Each row was made from one small tree. The marks that hang from a mark follow it in brackets, in the order of their numbers. Every link used is in the known rows. Write each row's tree.
In the rows, zero is written as 128.
Known rows
j_281[j_91[j_774]]: [153 104 105 106 113 147 123 128  80 123 145 132 124 109 138 166 121 106
 123 121 116  27  86 128 145 145 123 140 158 101 122 107 111 126 148 137
 140 115 121 110 148 174 161 102 144 129 164 170 140 111 115 156  70 137
 113 159 114 133  92 107 110  74]
j_774[j_91 j_606[j_346 j_482]]: [144 120 117 119 103 146 143 137  87 126 137 124 102 156 144 157 140 122
 145 119 189 191 136 139 157  70 129 176  94 107 143 128 134 154 188 151
 139 134 147 133 146 158 158 113 117 107 168 167 151 147 116 136 127 149
 146  77 126 132 103 109 147  99]
j_402[j_316]: [198 117 105 108  90 151 118 112  70 137 149 122 125 125 154 156 138  99
 121 106 125  81 111 135 163 112 127 164 176 117 116 106 118 138 155 146
 151 126 141 138 134 168 143 120 137 118 156 162 142 112 134 149  89 133
 115 142 116 122 107 127 135  72]
j_606[j_482 j_774[j_316]]: [173 129 136 117  98 145 100 142  81 130 138 116 125 124 145 178 152 114
 126 121 153 132 146 130 182 115 123 176 151 155 142 136 116 122 163 143
 134 118 152 121 102 173 156 106 143 118 155 160 146 146 106 142 156 139
 140 177 131 132  94 130 123  93]
j_281[j_91[j_774[j_316 j_606]]]: [161 107 134 114 124 158 111 135  85 106 123 140  90 114 161 176 134 110
 127 133 111  46 109 132 167 117 127 148  61 119 126  93 115 137 164 113
 154 115 120 138 134 175 150 108 133 127 169 171 139 127 110 167  93 146
 130 184 106 147 105  96 109  61]
j_91[j_281]: [169 107 113 117  89 143 132 116  75 115 136 116 118 136 149 149 139 101
 134 118 120  81 127 132 143 104 129 151 245  87 123 127 113 134 141 149
 136 119 149 140 130 164 155 111 139 128 145 158 170 116 116 141 111 145
 120 126 121 129  88 115  99  69]
j_482[j_606[j_346 j_774]]: [150 123 120 120 105 147  95 119  86 154 142 124 136 116 139 162 141 135
 135 106 149 241 149 133 165 116 124 161  92 124 121 131 124 135 156 155
 143 124 131 135 144 166 150  97 143 121 162 164 164 147 132 136 173 149
 129 109 130 167 119 107  68 108]
j_482[j_606]: [185 114 114 119  90 144 121 117  82 140 133 124 131  87 150 158 138 116
 136 107 141 143  98 127 150 123 126 142 111 109 113 117 115 138 162 157
 135 133 141 125 148 171 169  93 153 131 154 165 156 137 152 145 141 141
 118 131 124 137 101 123  78  78]
j_606[j_346 j_482 j_774]: [136 129 119 118 107 147  93 136  83 145 152 117 134 145 121 169 136 123
 133 113 172 199 162 136 168 107 123 180 169 134 142 147 126 120 166 164
 129 124 142 122 119 164 160 110 132 117 162 160 158 134 110 125 160 141
 132  89 132 142  96 120 119 113]
j_346[j_606]: [175 123 106 124  86 150 117 121  78 128 123 119 115 141 144 168 133 102
 124  98 109 121 107 133 141 112 132 148 160 109 118 116 115 131 170 140
 124 127 133 121 142 176 141 102 137 126 137 163 147 134 121 148 124 139
 120 113 119 133  93 126 105  69]
j_281[j_91]: [185 115 102 105  90 148 122 119  77 124 142 130 133 103 144 166 122 111
 131 127 121  60  92 129 153 136 132 146 170 105 127 117 115 141 162 145
 135 126 143 107 146 169 156  99 152 122 158 170 152 122 119 152  72 129
 118 148 120 124  87 109 100  69]
j_281[j_91[j_774[j_606[j_482]]]]: [131 113 130 116 121 156 135 148  83 113 137 134 106 129 144 163 130 104
 122 133 165  72  99 136 148 110 119 150 144 103 130 117 127 134 164 133
 122 120 128 114 146 170 174 103 128 134 157 169 136 122 101 154  89 148
 132 143 109 138 102 104 119  76]
j_606[j_346 j_482]: [173 124 105 119  91 136 121 132  78 142 146 117 133 153 133 159 136 118
 147 115 163 164 137 133 162 111 123 180 172 102 134 136 128 127 165 173
 132 125 145 128 128 159 167 114 128 119 161 157 151 152 125 125 184 137
 126  85 121 132  90 129 145  97]
j_346[j_606[j_774[j_91 j_316]]]: [159 123 121 113 101 148 115 129  87 119 129 119 114 135 156 183 148 118
 120 101  91 147 119 135 167 105 129 153  86 163 137 111 109 134 183 114
 155 113 150 128 129 175 130 104 135 110 145 170 152 154 104 161 107 149
 149 167 137 153  96 110 112  84]
j_606[j_482]: [174 122 109 116  89 145 128 133  77 127 147 113 132 137 134 163 136 105
 133 117 161 115 106 131 157 108 126 166 189 121 125 136 120 128 167 162
 121 127 155 112 128 167 169 101 143 123 153 160 147 134 130 139 127 133
 126 122 124 114  83 130 139  81]
j_91[j_774[j_316]]: [185 108 115 106 113 147 107 135  79 125 128 123 112 133 156 166 140  93
 129 114 112  54 101 125 162 132 123 140 130 117 119 103 108 122 150 129
 159 112 140 140 127 173 156 109 143 128 168 164 136 126 136 156 137 146
 120 188 108 136  97 114 133  83]
j_281[j_91[j_774[j_316 j_606[j_482]]]]: [142 116 142 121 123 159 117 148  85 106 125 136 108 133 152 179 138 110
 131 139 151  65 107 128 169 111 120 168  97 117 139 106 123 131 177 124
 142 114 134 128 129 173 164 108 128 123 169 167 133 147  96 161  95 150
 137 180 106 149  95 114 128  77]
j_606[j_774]: [173 118 130 108 106 152 104 135  78 137 147 115 132 109 141 162 136 104
 112 107 128 134 140 127 161 120 128 141 165 133 130 129 112 128 146 156
 133 121 137 126 125 174 157 103 146 121 149 167 160 113 113 141 124 139
 124 132 132 126 103 109  92  89]
j_606[j_346 j_774]: [166 119 118 109 106 142  89 132  81 154 156 118 136 125 134 162 133 120
 123 108 131 179 167 130 167 115 130 166 147 129 133 126 120 128 149 155
 143 122 138 132 134 164 145 108 135 119 163 163 162 126 128 130 163 139
 122 124 128 133 107 109 103 105]
j_482[j_606[j_774]]: [152 122 123 117 100 144 108 126  86 147 139 124 134 108 143 160 144 122
 121 110 143 174 126 132 158 113 122 138  98 139 118 124 116 137 151 149
 131 125 141 118 142 176 157  89 150 129 152 165 164 126 136 148 136 152
 126 123 136 149 111 107  65  91]
j_774[j_606[j_482]]: [171 120 124 122  96 156 120 145  82 128 136 122 115 140 144 159 143 108
 132 121 178 140 131 129 153  79 130 157 148 110 132 130 127 147 174 155
 116 136 147 121 138 170 171 106 133 125 152 163 154 129 125 141 119 145
 131 122 114 117  99 119 124  73]
j_606[j_346 j_482 j_774[j_91 j_316]]: [144 126 124 109 114 142 109 138  86 127 142 119 130 148 145 174 148 140
 137 120 165 188 147 137 189  95 123 193  97 152 150 135 127 136 180 141
 158 112 161 126 103 160 151 115 127  97 175 164 146 168 107 134 140 145
 156 153 138 148 101 110 138 123]

Which tree is each row?
[132 122 120 112 110 143 130 135  86 135 151 117 143 151 130 168 140 131
 131 118 174 194 141 136 169  94 120 183 124 131 148 150 129 131 171 156
 133 121 158 117 135 159 161 112 117 104 165 169 151 138 105 125 131 148
 148  92 141 148  95 115 122 124]  j_606[j_346 j_482 j_774[j_91]]
[147 113 119 117 117 146 122 115  83 118 134 119 106 140 153 172 153 131
 138 128 110 151 166 132 179  92 123 184 140 124 149 130 112 141 156 130
 171 104 143 154 116 155 137 128 125 106 164 163 161 157  88 148 116 158
 150 138 141 160  99  98  99 108]  j_606[j_346 j_774[j_91[j_281] j_316]]
[117 116 112 122 112 144 132 112  90 135 138 124 122 133 144 152 150 146
 136 123 138 197 164 136 165  93 122 165 120 105 133 134 110 143 159 148
 156 109 150 140 137 155 153 108 127 122 157 163 166 149 108 140 144 167
 144  92 146 182 117  94  52 114]  j_482[j_606[j_346 j_774[j_91[j_281]]]]
[155 119 117 116 110 136 111 113  89 139 130 131 119 113 156 169 152 152
 137 116 138 217 144 132 185 108 124 175   4 156 133 118 121 146 176 130
 169 116 149 133 130 159 138 106 139 102 176 172 154 165 126 144 140 154
 151 162 141 170 107  96  90 115]  j_482[j_606[j_346 j_774[j_91 j_316]]]
[154 112 124 119 125 152  97 123  84 127 127 141  95 135 161 171 133 120
 143 123 126  94 132 129 169 117 125 171  57  97 131  90 115 139 175 112
 170 116 112 152 137 166 149 116 123 122 182 170 143 142 106 154 135 155
 129 180 103 162 106  95 124  77]  j_281[j_91[j_774[j_316 j_606[j_346]]]]
[183 125 139 127  98 154 118 149  84 118 124 124  95 133 160 178 148 107
 136 127 174 145 133 127 169  90 128 176  98 133 137 127 130 142 180 138
 139 128 147 139 120 170 168 110 130 120 160 160 148 166 125 155 151 143
 137 178 111 136  98 120 132  66]  j_774[j_316 j_606[j_482]]
[127 112 109 115 114 142 122 120  84 128 149 116 121 151 137 160 144 131
 128 118 123 156 172 131 164  91 126 165 164 112 142 132 114 133 149 143
 151 112 150 136 138 157 146 116 117 112 158 166 167 122  88 136 119 154
 142  97 143 153 101  93  87 111]  j_606[j_346 j_774[j_91[j_281]]]
[131 135 127 125 103 151 114 140  82 135 138 114 127 145 128 180 141 109
 114 107 152 186 131 142 153 105 128 152 185 135 134 139 128 113 172 147
 108 124 142 113 117 178 152  99 128 118 129 162 150 144  96 145 139 147
 138 109 130 147  96 127 113  93]  j_346[j_606[j_482 j_774]]
[161 119 128 122 106 143 130 132  86 122 125 127 102 160 157 168 155 128
 150 127 171 180 143 130 176  71 128 194  44 122 151 127 130 154 201 133
 156 123 162 140 121 156 154 117 118 103 170 164 149 174 118 144 144 148
 153 137 122 144 103 111 149  91]  j_774[j_91 j_316 j_606[j_346 j_482]]
[138 111 116 106 110 145 145 130  83 112 154 115 122 122 142 160 142 121
 121 124 120 100 142 132 157  89 123 152 202 125 138 131 105 131 141 134
 142 115 159 127 132 165 155 108 137 117 146 168 159 114  91 150  87 155
 144 111 143 139  96  95  82  98]  j_606[j_774[j_91[j_281]]]
[158 114 121 113 114 149 135 128  84 112 136 118 104 121 156 171 154 122
 124 128  94  99 144 127 172  99 121 160 141 143 143 127 105 136 153 125
 158 108 163 140 111 165 142 118 127 108 157 167 164 141  95 149  76 152
 150 173 140 142  97  98  90  91]  j_606[j_774[j_91[j_281] j_316]]
[142 115 144 133 125 157 122 147  81  96 125 121  87 147 162 165 161  99
 140 135 148  97 147 134 163  88 116 155 171  94 137 118 114 128 158 132
 136 109 140 153 112 168 165 126 111 135 160 152 138 147 101 155 146 163
 141 169 106 151 101 113 128  72]  j_91[j_281 j_774[j_316 j_606[j_482]]]
[168 125 123 123 110 142  84 120  87 160 128 126 133 108 154 169 149 136
 141 111 138 214 153 135 184 114 121 175  51 145 128 119 122 137 170 142
 160 119 138 145 114 166 143 100 143 116 170 165 160 172 137 140 188 150
 134 147 129 172 116 100  89 105]  j_482[j_606[j_346 j_774[j_316]]]
[146 121 132 126 125 150  99 145  83 125 118 128  98 164 151 166 151 119
 149 122 169 159 154 129 171  99 121 179  87 101 140 118 129 128 174 132
 148 114 121 150 119 164 160 124 109 127 173 159 134 164 116 147 185 155
 136 155 103 157 103 113 153  95]  j_91[j_774[j_316 j_606[j_346 j_482]]]
[130 101 123 135 129 155 112 132  80 123 127 125  93 145 150 150 144 107
 139 116 135 134 168 136 146  93 120 147 166  57 129 114 113 131 142 142
 153 112 116 162 145 160 148 123 114 143 159 157 148 121 101 141 164 164
 125 105 109 154 113  97 104  84]  j_91[j_281 j_774[j_606[j_346]]]
[119 111 124 116 113 141 144 123  89 121 140 122 119 103 146 150 151 131
 125 122 133 148 134 128 154  89 119 147 145 114 128 131 112 139 155 134
 145 114 152 124 146 164 154 101 131 120 150 168 166 135 111 152 109 165
 146 110 145 162 108  93  41  96]  j_482[j_606[j_774[j_91[j_281]]]]
[144 121 122 125 112 152 132 123  85 104 128 116 100 157 160 182 154 117
 122 114  82 119 141 135 166  91 125 149 152 124 138 123 109 133 165 114
 157 111 157 143 114 170 132 113 123 106 140 165 161 157  76 166 103 161
 149 155 133 167  95 103  87  89]  j_346[j_606[j_774[j_91[j_281] j_316]]]
[174 111 125 104 116 145 112 125  79 117 138 134 114 106 157 171 127 105
 130 123 102  15  78 125 163 146 122 155 119 115 121 100 112 126 148 128
 163 113 134 123 132 173 154 108 140 128 170 171 134 135 108 156  77 134
 125 201 110 142  91 111 120  71]  j_281[j_91[j_774[j_316]]]
[ 99 112 122 138 127 142 128 142  84 125 134 120  92 167 142 148 152 109
 142 123 176 149 174 137 153  78 118 160 185  62 135 129 120 125 150 152
 129 112 128 155 135 158 165 121 108 146 160 152 144 135  95 137 153 163
 133 100 111 160 104 104 132  99]  j_91[j_281 j_774[j_606[j_346 j_482]]]
[159 122 119 129 101 151 115 137  82 139 132 121 110 149 140 162 142 118
 144 117 192 206 157 138 158  84 129 176 134 100 134 129 130 144 183 157
 128 133 138 145 130 162 170 109 127 120 163 160 154 147 126 132 177 148
 131  94 116 135 103 114 127  86]  j_774[j_606[j_346 j_482]]
[135 119 113 116 113 136 121 114  88 148 138 128 136 119 141 158 145 145
 135 109 147 223 142 134 163 105 124 160  55 134 125 128 120 141 171 149
 153 121 148 128 155 162 149  96 133 108 165 172 164 142 122 143 121 152
 144  96 144 167 115  98  83 119]  j_482[j_606[j_346 j_774[j_91]]]
[170 121 140 117 109 152 100 128  86 137 130 123 135 102 157 171 152 128
 129 118 130 177 127 130 171 118 125 160  71 159 125 115 121 138 164 142
 157 121 148 136 129 173 151  93 159 120 162 165 153 155 131 150 161 152
 134 161 128 157 116  99  63  87]  j_482[j_606[j_774[j_316]]]
[144 102 124 126 124 153 127 139  79 112 128 125  88 137 157 149 148  92
 130 118 128  79 144 128 142  92 119 129 175  70 122 110 112 133 141 138
 135 113 121 152 152 169 160 115 125 143 157 159 147 111 100 153 125 163
 124 142 107 142 106  96 105  67]  j_91[j_281 j_774[j_606]]
[177 102 121 117 118 141 117 130  77 112 130 121 106 129 154 163 147  98
 130 123 102  51 123 130 165 122 116 151 189  99 127 108 100 120 139 130
 158 102 139 153 121 168 149 122 131 144 159 157 143 130 101 158 120 149
 129 184 111 144  89 106 102  71]  j_91[j_281 j_774[j_316]]
[148 105 123 137 131 153 100 128  84 121 119 127  78 140 165 160 151 108
 146 125 138 130 169 134 162  93 117 160 129  73 133 104 115 133 148 129
 163 107 118 177 127 160 148 125 115 130 165 155 145 146 109 153 174 165
 130 158 105 166 111 101 110  85]  j_91[j_281 j_774[j_316 j_606[j_346]]]
